What can hang from each mark
R: J Q
D: M Y
J: R
C: U
W: P
P: Q U Z
A: M P
M: H U
U: F P
L: Q U
H: L
Y: D J
Z: P

Every row comes from one small tree of marks. The marks that hang from a mark follow it in brackets, in alphabetical order. Every link used is in the known rows. Which tree was each row made from?
In the rows, 128 means zero.
Known rows
Y{D{M{H U}} J{R}}: [115 147  97 113 159 114 131  88 125 227 108 128 128 136 187 143 127 170
  92 129 133 126 136 153  67 128 123 125 127]
L{Q U}: [162 123  57 108 133 119 133 148 130 130 129 128 152 129 174 115 114 118
 100  96 125 122 102 122 162 142 119 157 139]
Z{P{Q}}: [129 101 121 136 112 135 137 140 134 153 127 104 117 134 147 120 120 125
 128 131 120 137 165 148 140 138 123 118 139]
P{Q U{F} Z}: [115 112 176 145 109 132 130 143 131  51 147 111 119  85 127 112 151 101
 131 163 138 147 148 160  96 150 143 139 136]
Z{P{Q U}}: [130  96 163 145 108 139 138 146 136 116 140 121 114 128 152 113 130 113
 140 133 141 145 166 155 130 141 122 107 143]
A{M{H} P{Q U{F} Z}}: [156 144 245 152 129 128 105 130 115  37 140 191 118 117  86 101 147  94
 144 144 172 146 122 113  81 143 132 123 126]
M{H U{F P{Q}}}: [131 152 189 136 139 113 127 138 125 127 133 117 108 132  79 128 134 107
 150 124 123 116 117 100  89  84 135 119 131]
D{M{H{L}} Y{J{R{Q}}}}: [150 134  43 141 159 124 127  88 124 192 114 108 138 122 162 169 126 153
  87 111  78 142 139 149 139 118 121 109 112]
U{F P{Q}}: [106 112 139 139 118 141 134 138 139 110 134 112 109  96 122 135 134 111
 162 136 142 129 141 111 121 107 146 152 127]
L{Q}: [142 112  43 109 127 131 133 151 126 115 121 123 146 132 170 125 122 134
  97 111 120 130 127 124 145 148 129 146 132]
L{U}: [120 121  87 112 127 128 135 135 131 140 130 116 139 135 166 118 112 130
 116 118 131 122 123 131 153 142 124 136 139]
L{Q U{F P}}: [162 126  98 122 134 125 134 141 141 122 135 125 137 104 136 125 119 102
 143 101 132 117  89  99 157 106 129 172 134]
D{M}: [114 109  55 121 123 136 129 122 132 135 116 120 134 117 182 142 127 140
 107 106 111 137 161 137 156 142 132 128 130]
M{H{L{Q}} U{F P{Z}}}: [160 167 197 136 132 108 118 135 124 114 131 113 124 138  28 131 140 105
 151 138 101 111  85 101 117  95 130 128 114]
H{L{Q}}: [136 117  86 118 109 131 127 149 126 114 123 127 143 144 131 131 131 138
 115 136 106 123 126 133 181 155 128 141 116]
D{Y}: [111 107  54 122 131 145 133 135 125 140 119  91 133 126 152 146 108 137
  94 119 111 140 150 140 145 137 125 120 134]
W{P{Q U}}: [108  79 136 141  97 138 135 118 129  85 144 120 111 132 180 125 147 118
 139 110 159 129 147 152 131 151 131 114 125]
H{L{Q U{F P{Z}}}}: [155 134 136 132 112 121 125 136 137 111 134 117 139 116  88 127 131 108
 148 134 115 116  90 121 180 129 127 163 115]
U{F P{Q Z}}: [110 121 154 144 115 138 129 130 138  97 135  95 113  88  97 131 137 102
 156 148 137 134 134 122 104 118 146 154 124]
M{H{L{U}}}: [139 138 139 127 129 114 127 133 124 140 128 117 134 153 104 127 130 127
 120 132 113 108 117 129 161 134 126 117 118]
A{M{H U{F P}}}: [137 147 169 132 151 123 110 147 124 102 126 159 118 148  85 127 127 121
 149 113 136 113 111  92 108  95 130 115 131]
Y{D{M{H U}}}: [112 141 121 117 139 119 131 124 128 178 109 124 125 135 151 143 129 147
 110 111 128 124 151 136 122 121 119 114 133]
R{J}: [ 65 128  83 108 117 137 145 126 130 124 127 117 152 147 120 132 117 147
 104 108 110 128 135 127 135 150 131 113 129]
W{P{Q Z}}: [113  89 109 136  99 132 127 105 125 108 132  88 118 129 150 127 139 124
 121 119 137 126 139 157 123 159 131 128 118]
M{U}: [103 134 111 106 125 128 132 142 120 131 124 121 131 157 139 120 115 143
 119 132 118 127 132 124 115 131 127 111 141]
C{U}: [ 93 120  74  93 121 129 142 135 124 126 136 132 131 135 139 112 134 145
 104 148 124 127 136 132 145 142 132 113 140]
W{P{U{F}}}: [108  82 124 136 106 151 137 106 132  86 140 115 112 126 149 132 138 133
 156 124 142 119 133 138 143 128 136 122 128]
Y{J}: [108 109  57 108 128 137 141 126 125 174 124 121 144 135 149 120 113 161
 101 145 138 130 148 142 105 141 137 123 128]
A{M{H{L{Q}}} P{U}}: [168 141 217 138 127 130 105 139 114  52 135 216 133 158 101 109 140 112
 143 126 170 135 108  99 134 149 120 113 116]
M{H U{F}}: [131 151 145 119 145 118 130 133 119 135 124 114 120 144  87 125 123 134
 127 136  98 111 118 108 104  94 133 114 139]

Write each row's tree
[126 146 173 115 128 136 110 131 111  95 122 202 131 166 121 106 111 135
 139 127 161 137 117  93 110 141 121 115 135]
A{M{U} P}
[127 128 151 136 121 124 130 129 140 116 141 103 123  94 115 121 127  96
 150 130 140 125 112 124 127 119 134 158 131]
L{U{F P{Q Z}}}
[102 127  38 116 157 135 144  86 133 214 110 136 136 120 224 151 120 187
 106 136 137 139 153 150  98 135 124 130 127]
Y{D{M} J{R{Q}}}
[130 125  49 122 138 128 129 113 124 195 114 111 142 118 151 149 111 145
  83 100  94 146 149 151 125 116 120 111 133]
D{M{U} Y{J}}
[117 139  55 121 168 125 141  84 130 220 111 133 134 126 206 152 125 181
 102 128 133 133 146 144  88 125 123 121 123]
Y{D{M{H}} J{R{Q}}}
[140 150 192 137 140 121 106 148 123 101 127 163 117 156  64 130 134 123
 158 125 126 108 107  97 132 100 129 114 120]
A{M{H{L} U{F P}}}
[ 92 128  52 108 157 138 148  98 129 207 116 131 136 136 206 140 113 191
 111 157 149 133 143 145  80 139 125 127 130]
Y{D J{R{Q}}}
[124 124 189 129 121 149 114 133 119  52 134 210 129 147 144 106 126 124
 147 132 188 147 131 104 115 157 125 114 132]
A{M P{U}}
[133 125  53 126 140 131 131 109 126 191 115 106 136 101 134 151 113 144
  95 109  82 143 145 145 129  98 126 122 136]
D{M{U{F}} Y{J}}
[153 150 252 149 124 134 103 121 115  40 136 190 124 135  52 109 143 109
 157 158 159 134 109 108 113 143 129 117 115]
A{M{H{L}} P{U{F} Z}}
[131  96 168 148 110 141 140 142 139 113 141 118 108 111 134 115 132 112
 152 144 127 140 162 151 134 123 129 121 146]
Z{P{Q U{F}}}
[150 128 121 126 112 122 127 145 135 124 133 132 142 140 124 128 129 114
 139 116 129 115  98 119 189 140 122 148 115]
H{L{Q U{P}}}
[120 124 160 138 107 126 129 136 137 124 137 119 122 119 105 130 134 113
 160 142 123 115 118 127 179 125 133 149 117]
H{L{U{F P{Q}}}}
[ 96 130 103 112 127 128 133 125 131 173 109 127 126 128 170 141 125 152
 115 117 132 131 157 141 131 133 120 123 137]
Y{D{M{U}}}
[150 139  71 129 152 116 126 110 120 201 114 108 140 125 127 151 117 138
  78  91  89 139 141 144 113 104 119  98 128]
D{M{H U} Y{J}}
[136 163 230 147 124 106 118 133 124 115 135 109 110 133  30 128 146 102
 158 150 108 115 106 115 105  99 134 120 114]
M{H{L} U{F P{Q Z}}}
[125 130 169 141 105 124 126 131 136 117 138 109 125 114  87 126 135 108
 156 149 122 118 113 134 167 132 132 151 115]
H{L{U{F P{Q Z}}}}
[168 142 144 133 134 113 125 136 130 131 132 120 132 135  87 131 134 111
 138 118 112 106  94 108 164 111 127 141 114]
M{H{L{Q U{F P}}}}
[128 101 151 139 116 150 141 133 139 117 136 115 114 121 121 119 122 126
 156 146 125 134 151 139 142 118 128 114 146]
Z{P{U{F}}}
[144 142 183 145 124 110 122 130 129 124 136 105 123 125  69 128 142 103
 141 139 118 112 110 127 142 122 132 132 112]
M{H{L{U{F P{Q Z}}}}}
[ 93 132 126 119 127 131 132 123 136 169 112 129 122 127 161 146 126 143
 132 112 147 130 151 131 126 123 120 123 132]
Y{D{M{U{P}}}}
[110 112 171 140 106 129 128 147 127  54 146 116 126 106 151 108 148 101
 114 151 152 152 154 166  91 173 135 122 133]
P{Q U Z}
[153 169 215 129 142 125 102 117 108  84 124 178 125 148  54 106 122 119
 141 142 140 130  98  90  83 122 125 118 130]
A{M{H U{F}} P{Z}}
[142 151 189 140 144 115 105 147 122  91 129 150 116 136  78 121 136 106
 142 118 134 120 113 105  92 105 130 120 128]
A{M{H U{F P{Q Z}}}}
[105 143  63 115 161 130 142  86 131 216 112 137 130 118 196 148 119 185
 119 143 119 134 140 142  89 112 125 132 134]
Y{D{M{U{F}}} J{R{Q}}}
[164 124  65 113 134 123 135 143 133 126 131 121 145 107 151 118 116 119
 117 109 110 117  98 116 167 120 127 173 142]
L{Q U{F}}
[151 133 133 127 111 119 123 140 134 115 134 121 145 133 106 125 130 109
 134 125 127 119  93 127 175 147 121 150 112]
H{L{Q U{P{Z}}}}
